Known rows, with every way that one mark hangs from another
[zisik [lika fogol kovik tolet]]: [-1.27  1.41 -1.12 -0.01  0.07  0.95  1.37  0.29 -5.45  0.42  0.80  1.97
 -1.71  1.61  0.28  1.83  0.72  2.25 -2.34 -2.86 -1.09  0.50  2.83 -2.20
  3.81  1.13 -1.17 -3.27 -3.76  0.44  0.85  2.71 -2.38]
[kovik [lika tolet zisik]]: [-1.81  0.84 -1.26 -1.98  0.67  3.81  1.51 -0.18 -4.11  0.60  1.11  1.60
 -1.17  0.88 -0.51  1.28  0.93  1.23 -2.96 -2.74 -1.81 -0.33  1.91  0.78
  4.51  0.49 -0.63 -3.63 -3.33  1.04  2.99  3.12 -1.46]
[visik [fogol [lika tolet]]]: [ 0.31  0.25 -1.18 -1.68  1.11  2.78 -0.74  0.00 -3.75 -0.62 -0.43  2.52
 -2.07  2.21  2.04 -0.68  1.92  1.72 -1.45 -1.60 -1.86 -1.39  0.85 -3.70
  2.94  3.38 -1.12 -1.00 -2.32  0.08  1.91  1.81 -0.94]
[siron [tolet [lika fogol kovik zisik]]]: [-0.38  1.61 -2.05 -1.68  0.60  0.08  2.39  0.50 -4.34  0.42  0.91  2.41
  0.21  1.96  1.98  1.47  1.64  0.48 -2.49 -0.93 -0.96 -0.62  4.86 -0.06
  5.11  1.57 -2.30 -2.81 -3.12  2.11  0.68  2.94 -2.13]
[visik fogol]: [-0.38  0.24 -0.43 -0.83  1.15  2.66 -2.05 -0.74 -2.71 -0.91 -0.82  2.09
  0.08  2.43  1.73 -0.58  0.09  0.46 -1.46 -0.58 -0.61 -0.86  1.31 -2.42
  3.73  3.35 -0.02 -1.66 -2.34  0.53  1.32  0.90 -1.14]
[tomi likup]: [-0.12 -0.20  0.18 -0.38  0.34  1.61 -1.72 -0.87 -2.34 -0.32 -0.06  1.35
  0.94  1.47  0.71  1.41 -1.12 -1.62 -1.90  1.01 -0.45 -0.22  1.72 -3.19
  3.22  4.13 -1.10 -3.69 -2.27 -0.88  1.36  2.88 -1.21]
[zisik [lika fogol]]: [-1.08 -0.11  0.08 -0.36  0.11  0.72  1.23 -0.28 -3.99 -0.33  0.20  1.36
 -1.54  1.60  1.74  1.50 -0.39  1.63 -0.39 -1.85 -0.63 -0.15  2.40 -0.94
  3.82  2.85 -0.46 -2.56 -2.92  0.59 -0.57  2.30 -2.51]
[siron tolet]: [-0.22  0.34  0.57 -0.53  1.57  1.87  0.22 -1.12 -2.12 -0.33 -0.96  2.61
  1.73  1.72  2.24  0.40  0.56 -0.01 -1.84  0.52  0.03 -1.26  1.92 -1.82
  2.99  4.44 -1.20 -2.55 -1.48 -0.66  0.78  2.43 -1.59]
[tolet [lika [fogol visik] kovik zisik]]: [-0.38  0.55 -2.06 -1.21  0.08  1.50  1.72  0.64 -5.55  0.40  2.20  2.27
 -1.50  2.80  1.33  1.34  1.01  0.53 -2.73 -2.10 -1.00 -0.18  4.50 -0.31
  4.69 -0.57 -1.80 -2.94 -5.70  3.10  2.00  2.39 -1.53]
[tomi likup zisik]: [-0.57 -1.16 -0.60 -1.54  0.01  0.93 -1.22  0.14 -0.85 -0.68  0.44  0.58
 -0.11  2.48  1.46  1.31 -1.52 -2.06 -1.84  1.63 -1.88 -0.18  1.80 -2.89
  1.58  3.09 -1.19 -2.27 -1.75 -0.30  1.54  1.84 -0.93]
[kovik [lika tolet]]: [-1.37  0.33 -0.17 -0.78  1.24  3.97  0.62 -0.84 -3.87  0.75  0.62  1.82
 -0.18  0.94 -0.69  1.04  0.18  0.97 -1.60 -2.07 -1.61 -1.05  0.85 -0.52
  3.51  2.11 -0.65 -2.84 -3.31  1.32  2.15  3.26 -1.91]
[zisik [lika fogol tolet]]: [-1.22  1.27 -1.09 -1.15  0.85  1.13  1.62  0.27 -4.78 -0.04  0.54  1.64
 -2.47  1.63  1.25  1.48  0.80  2.14 -1.50 -2.09 -0.79  0.02  2.22 -1.82
  4.97  2.18 -1.02 -3.62 -3.32 -0.46  0.16  2.59 -2.71]
[siron [tolet [lika fogol zisik]]]: [-0.46  1.46 -2.01 -2.52  1.46  0.03  2.52  0.44 -3.80  0.15  0.72  1.89
 -0.31  2.21  3.03  0.94  1.80 -0.04 -1.62 -0.29 -0.52 -1.16  4.49  0.08
  5.97  2.62 -2.16 -2.99 -2.42  1.75  0.23  2.86 -2.09]
[siron [tolet [lika kovik zisik]]]: [ 0.00  0.48 -1.52 -1.51  0.98  0.89  2.45  0.30 -3.62  0.24  0.36  2.63
  0.85  1.64  1.44  1.70  1.70  0.06 -2.67 -0.40 -1.48 -1.02  3.79 -0.87
  4.44  1.96 -0.90 -3.12 -2.54  1.15  1.42  3.05 -1.37]
[lika tolet zisik]: [-1.29  0.98 -1.58 -1.98  1.39  2.88  0.61  0.00 -3.68 -0.11  0.80  2.17
 -0.95  1.14  1.39  1.05  1.43  0.01 -3.57 -1.48 -0.47  0.54  2.86 -1.19
  5.52  0.21 -0.63 -5.03 -2.62 -0.28  2.69  2.02 -1.49]
[lika fogol kovik]: [-0.57  1.43 -0.21  0.66  0.08  0.85 -0.66 -0.73 -4.25 -0.26  0.51  2.60
  0.76  1.92  0.22  1.12 -0.65  0.24 -1.77 -1.76  0.39  0.30  3.69 -0.82
  3.04  1.45 -1.71 -2.44 -3.28  2.84  0.55  1.20 -2.28]
[tolet lika]: [ 0.41 -1.08 -0.63 -0.92  1.73  1.05  0.89 -0.05 -3.19  0.04  0.58  2.22
  0.22  1.06  1.12  1.49 -0.23 -1.21  0.93 -0.54 -0.96 -1.46  2.44 -2.11
  5.19  3.21  0.66 -3.16 -2.82  1.66  0.11  2.26 -1.90]
[tolet [lika fogol]]: [ 0.15  0.49 -1.31 -1.04  1.67  0.42  1.34  0.13 -4.22  0.11  1.25  1.93
 -0.54  1.64  1.30  1.22 -0.28 -0.69  0.87 -1.14 -0.37 -1.01  3.58 -1.13
  5.80  2.61 -0.68 -2.75 -3.36  2.91 -0.61  2.05 -2.52]

Rows
[-0.40  0.73 -1.96 -2.13  1.03  0.46  1.88  0.49 -4.41 -0.19  1.68  1.57
 -1.38  1.80  1.72  1.46  0.37 -0.38 -0.57 -1.61 -0.71 -0.59  4.55  0.28
  6.85  0.73 -0.94 -3.35 -3.35  2.87  0.24  2.11 -2.28] -> [tolet [lika fogol zisik]]
[-0.26 -0.61 -1.06 -1.34 -0.57  3.80  1.85  0.30 -5.06  0.16  1.51  3.33
 -2.54  2.50  1.25  0.44  2.59  2.02 -4.51 -2.80 -2.39 -0.09  2.17 -2.62
  0.73 -0.10 -2.41 -2.37 -4.61  0.10  4.59  2.81 -0.06] -> [fogol [lika kovik tolet zisik] visik]
[-0.06 -0.19 -0.99 -1.25 -0.15  2.27  1.66  0.37 -4.50  0.14  1.04  3.20
 -1.96  0.94  0.63  1.30  2.19  1.38 -3.26 -2.89 -2.06 -0.45  2.71 -2.04
  2.21  0.27 -1.63 -2.84 -2.53  0.97  3.18  2.31 -0.91] -> [fogol [lika kovik tolet zisik]]
[-1.67  2.54 -2.32 -1.29 -0.04  2.81  0.44  0.21 -5.89  0.42  1.98  2.77
 -2.13  3.19  1.28  0.26  1.86  1.57 -6.17 -3.03 -0.58  1.29  4.26 -0.62
  3.73 -1.63 -3.18 -4.09 -5.53  1.33  3.77  2.10 -1.48] -> [lika [fogol visik] kovik tolet zisik]
[-0.22  0.67 -2.07 -1.84 -0.12  2.96  0.00  0.50 -4.54 -0.43  0.23  2.61
 -2.24  2.36  1.41 -0.05  2.56  2.28 -3.73 -2.50 -2.29 -0.60  2.11 -2.69
  2.46  0.72 -1.51 -1.49 -2.77  0.74  3.32  1.80 -0.38] -> [visik [fogol [lika kovik tolet zisik]]]
[-1.08  1.19 -1.35 -0.07 -0.22  2.15  1.08  0.32 -5.98  0.43  1.15  2.21
 -2.52  2.79  0.96  0.92  1.26  2.88 -3.51 -2.82 -1.31  0.71  2.29 -2.20
  2.34  0.96 -2.03 -3.10 -5.55 -0.14  2.02  2.89 -1.75] -> [zisik [lika [fogol visik] kovik tolet]]
[ 0.21 -1.10 -0.04 -0.48 -0.91  1.52  1.36 -0.10 -3.75 -0.34  0.56  2.95
 -1.05  1.17  0.80  1.40  1.18  1.00 -2.03 -2.25 -1.70 -0.49  2.75 -1.20
  1.57  0.78 -0.84 -1.72 -2.06  1.71  2.34  2.09 -0.80] -> [fogol [lika kovik zisik]]
[ 0.15 -1.28 -0.26 -0.89  0.70  3.82  0.78 -0.38 -4.00 -0.01  0.81  3.48
 -2.06  2.60  2.03 -0.23  1.82  1.57 -2.05 -1.73 -1.95 -1.14  0.66 -3.58
  0.96  2.78 -2.20 -1.70 -4.13 -0.74  3.19  2.98 -0.64] -> [fogol [lika tolet] visik]
[ 0.12  0.10 -1.41 -0.29  0.62  1.45  1.21  0.02 -5.13  0.20  1.69  2.67
 -0.58  2.76  0.63  1.00  0.17  0.08 -1.26 -1.81 -1.14 -0.59  3.62 -1.65
  3.35  1.34 -1.72 -2.09 -5.55  3.12  1.35  2.18 -1.77] -> [tolet [lika [fogol visik] kovik]]
[-0.31  0.59 -2.08 -2.66  0.65  3.05  0.22  0.46 -3.90 -0.61  0.00  2.22
 -3.07  2.21  2.48 -0.49  2.60  1.97 -2.59 -2.14 -2.14 -0.90  1.51 -2.49
  3.57  1.66 -1.24 -1.66 -2.37  0.01  2.90  1.80 -0.53] -> [visik [fogol [lika tolet zisik]]]
[-2.10  2.35 -1.87 -2.05  0.71  3.08  1.19 -0.11 -5.01  0.63  1.48  1.41
 -2.05  1.59  0.09  0.99  1.04  1.60 -2.85 -3.14 -1.16 -0.02  3.00  1.80
  5.34  0.14 -2.01 -3.12 -3.54  2.40  2.18  2.88 -2.16] -> [kovik [lika fogol tolet zisik]]
[-0.62  0.98 -0.08  0.67 -0.12  2.14 -0.75 -0.77 -4.62 -0.12  0.95  2.73
 -0.11  3.02  1.10  0.31 -0.18  0.91 -3.25 -1.98 -0.13  0.30  3.17 -1.24
  1.52  1.10 -2.61 -2.03 -5.17  2.04  1.73  1.50 -1.54] -> [lika [fogol visik] kovik]
[ 0.24  0.93 -1.49 -1.44  1.91  0.03  1.75 -0.11 -3.45  0.23  0.24  2.46
  0.45  2.29  2.64  0.84  0.94 -0.11 -0.38  0.20 -0.59 -1.63  3.48 -0.97
  5.22  4.18 -1.90 -2.25 -2.58  1.47 -0.63  2.78 -2.38] -> [siron [tolet [lika fogol]]]
[ 0.19  0.43 -1.30 -0.26  0.97  0.25  1.00 -0.02 -4.82  0.34  1.26  2.30
  0.13  1.84  0.42  1.73 -0.17 -0.50 -0.07 -1.72 -0.68 -0.71  4.08 -1.09
  4.86  1.69 -1.08 -2.35 -3.82  3.88 -0.09  1.77 -2.37] -> [tolet [lika fogol kovik]]
[-1.67  2.73 -2.35 -1.98  1.08  1.65  0.57  0.43 -4.62  0.04  1.33  1.89
 -1.94  1.87  1.89  0.62  1.26  0.50 -3.54 -2.24  0.27  0.89  4.13 -0.14
  6.42 -0.18 -1.99 -4.52 -3.10  1.34  1.70  1.67 -2.23] -> [lika fogol tolet zisik]
[-1.31  0.09 -2.61 -2.13 -0.59  1.20  0.27  0.97 -3.06  0.06  1.47  0.12
 -3.56  3.92  1.89  1.12  0.07  1.09 -3.51  0.31 -2.88  0.35  1.92 -3.33
  1.66  1.97 -2.94 -2.66 -4.30 -1.60  1.96  2.94 -1.24] -> [tomi likup [zisik [lika [fogol visik] tolet]]]
[ 0.33 -0.94 -0.16 -0.24  0.10  3.89  0.83 -0.46 -4.73  0.25  1.04  3.80
 -1.70  2.34  1.00  0.17  1.86  1.71 -3.12 -2.20 -2.17 -0.82  1.31 -3.74
 -0.42  1.63 -2.37 -1.57 -4.58  0.08  3.83  2.82 -0.49] -> [fogol [lika kovik tolet] visik]
[-0.44  1.36 -2.10 -1.64  0.45  0.99  2.33  0.44 -4.66  0.40  1.23  2.66
 -0.34  3.20  2.52  0.90  2.03  1.06 -3.61 -0.95 -1.23 -0.62  4.66 -0.33
  3.78  1.35 -2.92 -2.37 -4.65  1.53  1.88  3.27 -1.46] -> [siron [tolet [lika [fogol visik] kovik zisik]]]
[-0.88 -0.18  0.04 -0.34 -0.09  1.81  1.10 -0.35 -4.36 -0.39  0.42  1.71
 -2.07  2.99  2.10  0.64  0.03  2.26 -1.24 -1.79 -0.95  0.12  1.78 -1.16
  2.60  2.59 -1.06 -2.32 -4.64 -0.17  0.58  2.61 -1.86] -> [zisik [lika [fogol visik]]]
[-0.22  1.00 -2.21 -1.24  0.36  0.27  1.92  0.65 -5.08  0.37  1.69  2.16
 -0.91  1.67  0.82  2.05  0.58 -0.16 -1.73 -2.33 -0.89 -0.10  5.00  0.15
  5.74 -0.21 -0.90 -3.23 -3.83  3.77  0.76  1.97 -2.11] -> [tolet [lika fogol kovik zisik]]
[-0.97 -0.39 -1.58 -0.99 -1.54 -0.37  0.06  0.80 -2.65 -0.16  0.99  0.06
 -1.78  3.03  0.63  2.44 -1.17  0.37 -2.42  0.33 -2.61  0.22  2.58 -2.31
  1.13  1.95 -2.02 -1.84 -3.00  0.12  0.68  2.28 -1.55] -> [tomi likup [zisik [lika fogol kovik]]]
[ 0.24  0.27 -1.29 -0.87  0.59  2.97 -0.45  0.10 -4.42 -0.26 -0.30  2.83
 -1.57  2.28  0.86 -0.28  2.06  1.94 -2.42 -1.97 -2.17 -1.16  1.21 -4.04
  1.63  2.27 -1.40 -0.99 -2.82  0.89  2.62  1.63 -0.69] -> [visik [fogol [lika kovik tolet]]]
[-1.30  0.97 -1.09 -0.94  0.51  2.36  1.17  0.02 -5.01  0.29  0.97  1.84
 -2.82  2.75  2.03  0.60  0.97  2.39 -2.49 -2.31 -1.26  0.37  1.76 -2.14
  3.55  2.01 -1.76 -3.48 -4.92 -1.07  1.60  2.99 -2.01] -> [zisik [lika [fogol visik] tolet]]
[-0.16 -0.73 -1.25 -1.97  0.15  3.60  1.57  0.14 -4.32 -0.15  1.36  3.11
 -3.15  2.16  2.38 -0.04  2.54  1.75 -3.28 -2.25 -2.10 -0.58  1.78 -2.11
  1.63  0.97 -2.21 -2.40 -4.21 -0.57  4.19  2.91 -0.33] -> [fogol [lika tolet zisik] visik]
[-1.56  2.98 -2.49 -1.00  0.27  1.37  0.44  0.31 -5.43  0.42  1.59  2.22
 -1.50  1.74  0.55  1.21  1.53  0.97 -4.90 -2.95 -0.26  1.18  4.74 -0.63
  5.42 -1.39 -2.21 -4.34 -3.59  2.07  2.42  1.74 -1.92] -> [lika fogol kovik tolet zisik]
[-0.89  0.33  0.03  0.44 -0.46  0.48  1.01 -0.14 -4.64 -0.09  0.35  1.75
 -1.03  1.80  0.15  1.86 -0.19  1.84 -1.30 -2.50 -0.75  0.12  2.68 -1.12
  2.79  1.80 -0.75 -2.37 -3.44  1.21 -0.10  2.12 -2.25] -> [zisik [lika fogol kovik]]
[-1.10  1.87 -1.36 -0.95  1.42  2.63 -0.48 -0.39 -4.86  0.10  1.02  2.46
 -1.81  2.92  1.99 -0.25  0.94  0.82 -3.14 -1.76 -0.23  0.46  2.64 -2.09
  4.00  1.70 -2.90 -3.53 -4.87  0.71  2.33  1.96 -2.13] -> [lika [fogol visik] tolet]
[-1.90  1.26 -1.02 -1.51 -0.14  2.47  1.23 -0.54 -4.29  0.10  1.14  1.08
 -1.19  1.78  0.21  1.29 -0.17  1.02 -1.69 -2.75 -0.92 -0.40  3.08  2.75
  4.44  0.64 -1.53 -2.05 -3.41  3.20  1.34  2.50 -2.00] -> [kovik [lika fogol zisik]]
[-1.69  2.15 -2.56 -2.04  0.85  2.74  0.42  0.19 -4.95  0.06  1.82  2.09
 -2.62  3.28  2.39 -0.19  1.79  1.21 -5.04 -2.31 -0.39  1.09  3.62 -0.69
  5.05 -0.46 -3.11 -4.31 -4.93  0.48  3.26  2.31 -1.61] -> [lika [fogol visik] tolet zisik]
